(in the rows, 128 means zero)
Known rows, with every step that occurs
megi/danuk/poku/lutok: [111 121 166 132 123  88 139 111 141 124 104 111 144 105 132  83  95  95
 131 115 139 121 100 116 105 127 103 113 113 106  33 115 107 142 129 164
 157 108  98  78 144  88  90  90 137 152]
tofa/ditotod/zegol/poku/danuk/megi: [112 125 172  95 147  93 148 161 141 133 121 118 129 130 103  86  81 118
 129 151 125 124  88 145 172 162 150 119 103 143  27 134  83 149 119 106
 168 146 154 124 135 106 146  96 150 108]
megi/tofa/ditotod/zegol/poku/lutok: [112 115 159  77 157  81 125 146 145 125 114  76 134 116  94 100  80 103
 155 129 151 126 106 159 128 165  86  82  92 105 119 120 105 160 110  71
 163 124 135 111 146 140 118 100 150 130]
zubok/lemiz/tude/tovip: [152 131 172  94 104  77 120 132 155 127  86  73 150 112 121  91 200 130
 103 121  84 102  91 123  96 114 170 117 117  86 144 144  94 149 136 110
 150 140 100  95 149  99 144 116 112 149]
lemiz/pozi: [154 124 157 113  97 139 143 131 139 137  96  85 115  82 117  78 149 119
 127 116 113 114  91 156 101 105 185 114 114 153 126 134 116 149 129  93
 163 122  79 141 133 100 123  97 127 112]
zubok/lemiz/pozi/megi/danuk/poku: [132 132 165  94  96 122 127 121 150 112 101 143 146 134 140  73 148 133
 131 131 162  96 105 111  78 102 170 146 140 124  68 138 100 131 134 141
 137 115  61 154 152  68  44 108 143 138]
ditotod/tofa: [140 117 150 129 113 111 127 126 151 142  90  64 110  60 117  98 113 105
 134 120  60 117  76 161  98 111 138 120  91 180 124 113 125 161 106  90
 117 127 127 121 136 113 106  90 120 108]
megi/danuk: [144 124 142 130 115  99 129 100 140 128  96  76 122  91 132  85 110 119
 118 131 128 103  81 145 109 110 155 129  92 136  70 103  93 148 118  91
 161 112 103  97 135 103 111  92 137 137]
tofa/ditotod/zegol: [128 124 143 109 121  93 119 141 136 133 102  94 124  89  97  92 101 106
 136 132 103 110 102 188 122 115 164 104  64 147 130 115 110 164  96  61
 124 142 124 130 131 119 123  94 144 116]
megi/tofa/ditotod/zegol/poku: [124 118 140  65 154 106 116 149 145 122 112  88 123 108  99  99  67 128
 153 134 143 114 102 157 115 144 134 102  82 128 133 126 107 161 106  45
 151 134 144 139 139 130 114 102 142 112]
lutok/poku/zegol/ditotod: [142 124 168 139 101  95 148 154 162 119  76 121 134 142 108  68  97 115
 127 116  79 120  99 146 127 124 103 136 142 123 159 107  97 136 110  51
 135 140  77 114 153  91 136 103 147  80]
tude/lemiz/pozi: [160 124 174 123  98 114 123 125 157 132 104  67 130 121 130  83 163 133
 126 120 110 111 101 140 113 112 141 102 112 126 116 122 103 131 145 128
 167 120  73 127 133  91 120 106 120  72]
firek/poku/zegol: [171 125 189 161 109 104 132 137 125 131  87  79 106 118 107  72 106 118
 116 122  84 131  93 159 140 137 138 143 124 125  92 121 103 138 139 121
 140 135 111 106 148 115 132  96 144 126]
lemiz/zubok: [166 131 150 139 104 114 112 121 130 124  89  94 129  81 133  99 141 132
 123 109  82 116  86 131 118 110 164 117 112 115 126 128 101 145 137 153
 143 119  82 102 136 117 109 103 122 165]
zubok/lemiz/pozi: [158 133 178 116  90 137 134 155 146 135  95  71 119 100 121  82 183 128
 121 126 103 110  90 126  90 104 152 117 132 136 139 130 104 149 134 100
 141 124  79 140 142 109 121 113 134 117]
lutok/poku: [161 125 156 149 106 119 144 123 142 137  83  99 126  98 126  71 133 104
 128 117  72 121  89 152 100  98 122 125 122 132 135 118 105 151 121  90
 156 125  79 119 138 109 129  91 132  99]
ditotod/zegol: [156 123 160 126 112 122 126 125 139 143 101  73 113  69 123  89 101 105
 133 120  81 120  83 168 111 100 153 101  78 168 110 107 109 164 113  74
 131 134 111 135 132 120 130  89 135  84]
vepi/ditotod/zegol/poku/zubok/lemiz: [177 125 156 136 150 104  98 179 155 119  93  98 124 109 143  72 134 115
 139 152  89 114  79 171  81 129  74 104 127 138 112 130  66 169 131  40
 113 134  98 147 141 157 139 118 155 147]
tude/lemiz: [156 124 168 141 112  89 103 115 154 132  97  61 133 127 135  93 135 127
 124 127 104 114  94 141 122 113 118 125  99 116 106 108  93 129 144 141
 157 121 109  94 137 106 126 110 116  83]
megi/tofa: [152 126 156 106 107 124 123 119 140 129  95  44 112  84 122  97 102 113
 144 119 110 122  85 134 104 123 136 119 104 129 150 106 114 136 123  95
 157 109 129 115 147 110 114 109 121 120]
megi/tofa/ditotod/zegol/poku/zubok: [135 117 137  81 164 115 101 160 141 115 110 103 126  97 108 104  83 110
 160 140 142 124 100 167  90 141 114  95  96 136 146 130  95 170 109  34
 133 128 130 142 144 143 119 111 163 133]
pozi/lemiz: [149 115 150 122 104 116 119  95 140 134  90  84 117 107 130  89 116 123
 116 148 105 109  78 148 128 103 128 129 114 133  90 117  93 128 132 133
 159 129 114  80 145 101 114 107 116 110]
poku/lutok: [141 121 176 142 108  94 129 118 133 142  93  72 127  94 123  87 137  79
 133 121 110 127  87 148 125 129  98 109 113 106 107 112 104 141 128 126
 167 112 113  75 143 129 137  97 133 135]
pozi/lemiz/tude: [149 116 142 100 102 119 109  89 138 121  91  82 121 103 130  86 152 124
 118 142 113 100  71 148 119 107 143 135 122 102  60 127  96 129 150 141
 175 139 106  77 149  74 112  97 111 119]
tofa/ditotod: [126 126 143 127 120  92 116 143 132 116  97  96 125  92 104  85 129 113
 121 147 123 107 101 170 126 129 169 142  93 118 136 123 103 145 112  77
 156 132 135 107 138 111 129  98 136 142]
danuk/megi: [140 130 165 148  98 123 115 126 127 138 103  80 116 106 128  84 149 118
 126 110 109 128  89 139 137 112 160 140 121 144  88 119  96 133 129 117
 186 130 146 112 141  86 141  91 122  93]
zubok/poku/zegol/ditotod: [143 130 146 137  88  87 135 151 157 120  76  83 127 133 118  70  54 120
  92 120 151 127  92 125 110 127 135 137 123 134 182  96 101 141 120  52
 121 136 108  94 154  87 145 123 143 106]
danuk/megi/tofa: [141 130 165 111 103 131 117 122 127 138 105  49 108 101 126  92 128 120
 142 110 126 128  93 129 128 128 143 131 125 134 115 110 102 127 134 107
 180 111 156 120 150  90 118 101 114 109]
firek/poku: [177 123 169 159 110 117 120 129 120 127  94  71 108  82 114  76 132 116
 115 121  72 132  96 159 129 110 158 126 116 148  84 125 105 139 134 132
 157 142 105 110 141 107 138 101 135 134]
lemiz/pozi/megi/tofa/ditotod/zegol: [140 121 149  44 100 121 119 126 142 117 106 100 126 112  98  92 109 105
 160 139 162 109 114 202 122 128 186  96  82 141 160 128 116 146 101  36
 136 122 109 184 146  98  70 106 142 119]
zegol/ditotod: [137 125 147 128 103  99 120 137 156 119  92  92 127  97 112  84 111 118
 117 125 108 117  96 151 128 109 155 132 112 131 139 112 103 137 113  61
 153 148 102 115 140  95 147 110 130 114]
zubok/lemiz: [152 133 172 138 106 108 117 143 145 134  89  70 124 106 130  88 159 125
 121 131  89 111  83 126  93 111 139 138 119 125 137 115  93 142 125 113
 137 120 109 109 145 132 128 114 131 121]
firek/poku/zubok: [189 124 163 169 121 120 108 138 114 120  96  84 114  76 120  80 146  93
 126 130  80 141  89 169  96 104 157 114 123 158 113 124  91 146 132 112
 137 136  95 108 144 110 146 112 150 156]
zubok/poku/danuk: [157 131 147 129 105 101 159 130 138 141  84  64 122  86 129  76  67  91
  96 136 141 128  66 113 108 129 164 114 107 134 104 104  96 138 129 129
 126 117 107  84 143 108 138 129 130 124]
zubok/poku/danuk/megi: [148 135 159 137  92 112 149 134 130 147  99  63 122 112 132  73  91  99
  94 132 147 136  71 106 134 133 164 119 126 147  72 108  87 131 135 153
 153 118 148  90 145  84 149 125 124 111]
zubok/poku: [155 131 130 145 101 115 126 123 133 135  85  63 118  83 131  75 100 112
 104 118 137 123  78 132  90 102 149 123 110 146 144 106 101 151 125  95
 138 125 111  97 137 100 138 112 127 121]

Rows
[144 132 185 130 105 112 148 134 131 143 105  81 121 114 127  88 117 103
 121 133 108 135  75 120 162 139 162 131 124 135  56 115  92 125 137 159
 170 119 144 103 144  91 144 106 127 113] | poku/danuk/megi
[135 119 137 130  93  87 131 156 167 129  76  66 122 113 107  81  42 119
 100 111 119 127  80 143  95 128 109 120 115 180 196  92 114 159  99  45
  81 142 133 109 147  86 111 115 132 110] | zubok/poku/zegol/ditotod/tofa
[155 132 182 101 109 126 169 132 140 141  98  71 126 114 122  82 101  97
 145 124 101 141  87 107 138 138 112 111 143 131  90 108  94 126 132 139
 173 102 123 110 159  93 124 116 127  92] | lutok/poku/danuk/megi/tofa
[179 134 158 162  88  83 107 125 147 128  81  65 146 151 149  90 104 155
  91 106 139 120  90 100 111 135 107 106 119  92 153 104  79 133 158 184
 115  99  77  69 142 104  83 125 124 134] | tude/lemiz/zubok/poku/zegol
[171 136 171 129 106 118  97 144 139 116  88  75 131  85 138  86 197 107
 130 131  95 112  78 129  64 103 144 121 146 106 127 126  87 151 144  99
 126 124  88 102 156 108 147 118 145 153] | poku/zubok/lemiz/tude
[110 123 149  74 142 114 107 152 134 128 124  92 119 134 103  98  90 140
 146 123 148 124 108 150 142 146 131 116  93 143  93 125  95 147 116  73
 177 136 173 145 141 103 113  92 139  98] | danuk/megi/tofa/ditotod/zegol/poku
[135 126 175  90 138 118 155 140 142 140 112  75 118 130 125  94  84 127
 140 133 143 135  73  82 150 167 136 132 147 119  45 121  92 119 142 148
 197 112 156 109 151 106 133 113 125 105] | zegol/poku/danuk/megi/tofa
[137 126 182 110 137 116 155 144 144 150 117  99 122 124 124  90  84 116
 136 132 109 133  70 127 164 143 145 103 115 166   4 130  90 148 132 141
 171 136 138 129 134 109 148  97 142  65] | ditotod/zegol/poku/danuk/megi
[155 123 130 126  81  91 116 126 158 111  76 103 142 137 128  84  71 150
  86 131 147 122  89 113 128 123 116 116 136 114 154 107  74 125 142 151
 106 128  74  62 155  86  93 135 130 144] | pozi/lemiz/zubok/poku/zegol/ditotod
[160 113 173 145 110  87 129 162 157 121  86  80 113 100  88  84  80 124
 111 115  64 136 100 172 140 138 129 124 124 179 135 114 116 150 107  77
 101 159 118 120 150  95 112 100 141 126] | firek/poku/zegol/ditotod/tofa
[132 116 172 139 142  95 132 124 141 135  98  92 130 114 124  86 123 102
 137 121 123 125  81 132 126 145  95 127 132  96  87 130 101 141 135 115
 196 123 117  83 142 137 145  94 139 120] | zegol/poku/lutok
[166 127 170 127 113 106 182 129 151 139  85  96 130 101 121  74 103  90
 132 138  78 123  75 132 121 121 127 117 126 127  94 113 100 139 122 129
 143 117  79 104 144 111 138 114 139 117] | lutok/poku/danuk
[132 114 169 119 144 100 130 129 144 145 106  87 126  96 121  91  98  99
 148 121 107 130  84 153 123 134  75  87 102 128  69 127 103 164 119  96
 170 129 102 111 133 141 143  85 149  82] | ditotod/zegol/poku/lutok
[140 125 181  68 139 125 154 140 146 148 119  72 117 120 122  97  56 122
 151 124 128 140  73 106 151 152 136 101 116 157  31 118  92 143 129 131
 175 119 147 138 145 110 131 107 134  73] | ditotod/zegol/poku/danuk/megi/tofa
[172 125 121 150  88 118 113  99 133 128  82  86 129 104 145  88 108 144
  93 129 131 118  81 109 105 100 134 107 118 127 111 117  81 134 154 184
 134 114  78  63 143  94  90 126 109 157] | pozi/lemiz/zubok/poku
[144 122 161 113 149  96 157 136 147 136  97  99 124 104 126  88  84 113
 129 145 110 117  60 120 137 153 161 145 127 107  58 130  98 136 133 129
 165 126  99  98 139 128 140 111 140 114] | zegol/poku/danuk
[161 118 156 105 150  91 156 155 159 132  96  96 120 106 129  72  57 108
 128 161  86 112  62 171 145 158 135 107 103 128  31 125  83 147 124  71
 137 135 102 128 131 149 134 108 135 123] | vepi/ditotod/zegol/poku/danuk
[130 114 167 126 107  82 130 155 169 126  84  78 121 104 101  93  72 121
 124 122  80 121  84 159 120 137 111 131 113 174 166  99 121 155 101  57
  98 140 121 122 146 102 106  98 132 108] | poku/zegol/ditotod/tofa
[171 136 165 138 103 126 110 148 142 117  79  95 142 103 137  73 209  95
 139 128  74 115  81 130  53  88  94 116 171 108 147 127  86 161 137  94
 132 124  52 110 158 103 142 114 149 148] | lutok/poku/zubok/lemiz/tude
[134 124 146 138 132 113 123 122 137 115 104 138 139  88 143  84  98  99
 135 129 126 121  94 127  68 105 146 120 119 145  61 123  97 155 129 130
 134 118  82 102 143  83  98  94 151 152] | megi/danuk/poku/zubok
[129 127 174  74 119 101 148 150 141 134 118  72 124 116  94 101  70 105
 144 140 142 138  98 146 161 161 150  92  86 142  80 102 100 139 111 114
 138 120 173 129 147 102 115 116 136 118] | poku/danuk/megi/tofa/ditotod/zegol
[147 119 169  99 150 105 164 138 151 146 106  97 123  97 121  92  67 110
 140 140 100 119  63 143 134 142 145 104 102 148  43 128 101 160 124 111
 141 136  96 123 133 132 141 101 146  92] | ditotod/zegol/poku/danuk
[204 131 179 142  97 133 107 142 120 112  93 105 121 112 129  72 205 105
 133 142 111 131 102 164  89  99 171 117 160 151 146 144  85 140 134 129
 130 131  62 158 158 103 105 131 160 151] | firek/poku/zubok/lemiz/pozi/megi
[149 122 133 140  86  91 121 152 166 119  74  84 139  98 120  93  66 138
  97  96 112 126  87 126  99 129 122  95 118 163 186 107 107 161 109 104
  73 129  90 104 145  95  84 121 129 154] | lemiz/zubok/poku/zegol/ditotod/tofa
[167 130 150 126  83 114 140 104 131 136  96  89 132 121 146  89 101 129
  87 143 144 134  72  87 150 126 142 100 143 136  50 118  67 119 163 251
 147 114 110  55 149  77  99 138 108 154] | pozi/lemiz/zubok/poku/danuk/megi
[134 117 162 142 105  90 149 155 176 128  75 107 131 114 101  81  83 114
 134 114  56 121  94 162 109 121  81 113 134 177 180 107 117 158  95  39
 103 138  96 126 148  98 109  94 143  87] | lutok/poku/zegol/ditotod/tofa
[159 124 156 110  89 134 129 106 137 124  89 109 119 102 124  76 149 110
 140 134 137 107  89 172 118 108 199 137 128 132 137 136 109 132 128  94
 160 125  74 151 141  95  97 102 129 109] | lemiz/pozi/megi
[166 134 173 142 116 118 101 148 135 128  87  76 122 102 139  92 165 103
 133 137  91 124  78 133  68 106 119 126 131 139 160 121  85 154 128 106
 118 114 110 108 151 133 141 126 151 147] | poku/zubok/lemiz
[125 118 157  56 163  91 150 158 155 123 115  90 130 107  94 101  39 110
 149 157 138 121  88 142 134 172 143  98  87 119  80 120 105 151 109  82
 140 129 139 127 147 134 113 118 151 118] | megi/tofa/ditotod/zegol/poku/danuk
[143 131 162  71  94 111 110 143 145 104  94  92 133 135 105  88 159 128
 149 149 174 100 114 147  99 139 168 139 125  93 193 132  99 122 118  73
 144 112 120 156 162 105  69 130 139 156] | zubok/lemiz/pozi/megi/tofa/ditotod
[161 128 167 118 134 140 121 175 147 126 100 104 126 115 134  83 186 131
 132 145 120 115  84 116  59 114 126 122 166 139 142 154  82 160 143  89
 155 126  63 141 143 129 135 117 159 127] | zegol/poku/zubok/lemiz/pozi
[176 134 167 159 113 115 126 153 139 127  80  97 131 111 138  75 180  92
 141 134  64 125  87 130  57  93  76 111 150 135 180 123  82 157 122  94
 118 113  73 117 155 128 143 116 157 133] | lutok/poku/zubok/lemiz
[135 123 140  65 100 116 113 124 136 105  99 103 126 112  98  85 130 114
 148 142 179 106 111 175 120 138 197 133 108 106 182 131 114 124 112  58
 171 113 108 154 152  99  67 111 134 138] | lemiz/pozi/megi/tofa/ditotod
[181 136 142 144  97 109 151 129 141 136  85  76 136  78 137  88  80 112
 103 124 127 131  67  95 106 130 173  97 116 115 118 117  90 143 137 180
 116 107  77  74 141 108 112 137 125 181] | lemiz/zubok/poku/danuk
[143 136 182 122 106 141 126 180 144 125 102 129 136 100 133  76 161 106
 133 126  99 128 110 103  42  98 134 111 161 152 138 150 106 154 137 139
 109 122  68 143 152  91 100 120 147 144] | danuk/poku/zubok/lemiz/pozi
[149 131 156 145  95 107 134 136 133 137  75  63 116 121 130  70  73 115
 102 119 136 124  78 127  95 131 126 130 116 135 162 102  99 150 133  87
 119 115 118  88 146 108 126 113 141 114] | zubok/poku/zegol
[135 126 176 123 133 113 153 137 137 142 109 106 122 132 128  83 104 121
 124 138 122 128  67 107 158 155 155 146 147 126  17 135  85 126 141 151
 195 128 142 103 141 103 150 102 129  88] | zegol/poku/danuk/megi
[151 127 153 155 100  94 129 120 127 139  87  56 126  98 131  78 104  82
 106 114 153 141  84 127 101 122  96  98 119 114 148 105 101 148 129 121
 150 110 114  68 144 114 145 114 135 133] | zubok/poku/lutok
[171 134 150 149  85 109 126 130 130 129  75  79 127 117 135  81  84 132
 101  98 122 124  81 113 100 131 139 113 127 116 163 116  94 147 141 150
 115 106  76  81 145 112 106 117 134 166] | lemiz/zubok/poku/zegol
[141 139 170 122 111 126  99 163 141 110  96 113 146 100 139  82 165 107
 136 121  95 117  90 106  50 102 136 125 160 102 105 143 104 151 145 148
 115 133  85 112 160  83 119 115 143 165] | danuk/poku/zubok/lemiz/tude
[104 117 164 116 113  88 138 173 171 122  91 123 133 115 103  91  44 119
 130 107  77 122 102 138 106 133 119 139 124 161 144 113 132 151 106  95
  81 149 124 125 150  78  81  97 133 114] | danuk/poku/zegol/ditotod/tofa
[166 123 150 133 116 103 116 136 149 135  94  72 114  80 128  69  92 109
 130 134  74 112  87 204 124 117 133  97  78 147  97 112  94 157 117  41
 124 134 109 135 130 127 123  99 122 123] | vepi/ditotod/zegol
[156 121 147 139 155 121 110 140 134 129  98 118 121  92 135  88 129 106
 140 129 118 126  71 149  84 121 130 135 137 134 115 142  93 156 128  78
 158 128  91 109 139 129 143 105 154 129] | zegol/poku/zubok
[172 136 127 154  91 118 117 120 127 129  83  79 131  80 140  88 107 132
 100 102 124 122  83 112  89 102 168 103 109 129 152 120  94 152 136 153
 129 115  81  91 136 103 112 121 118 174] | lemiz/zubok/poku
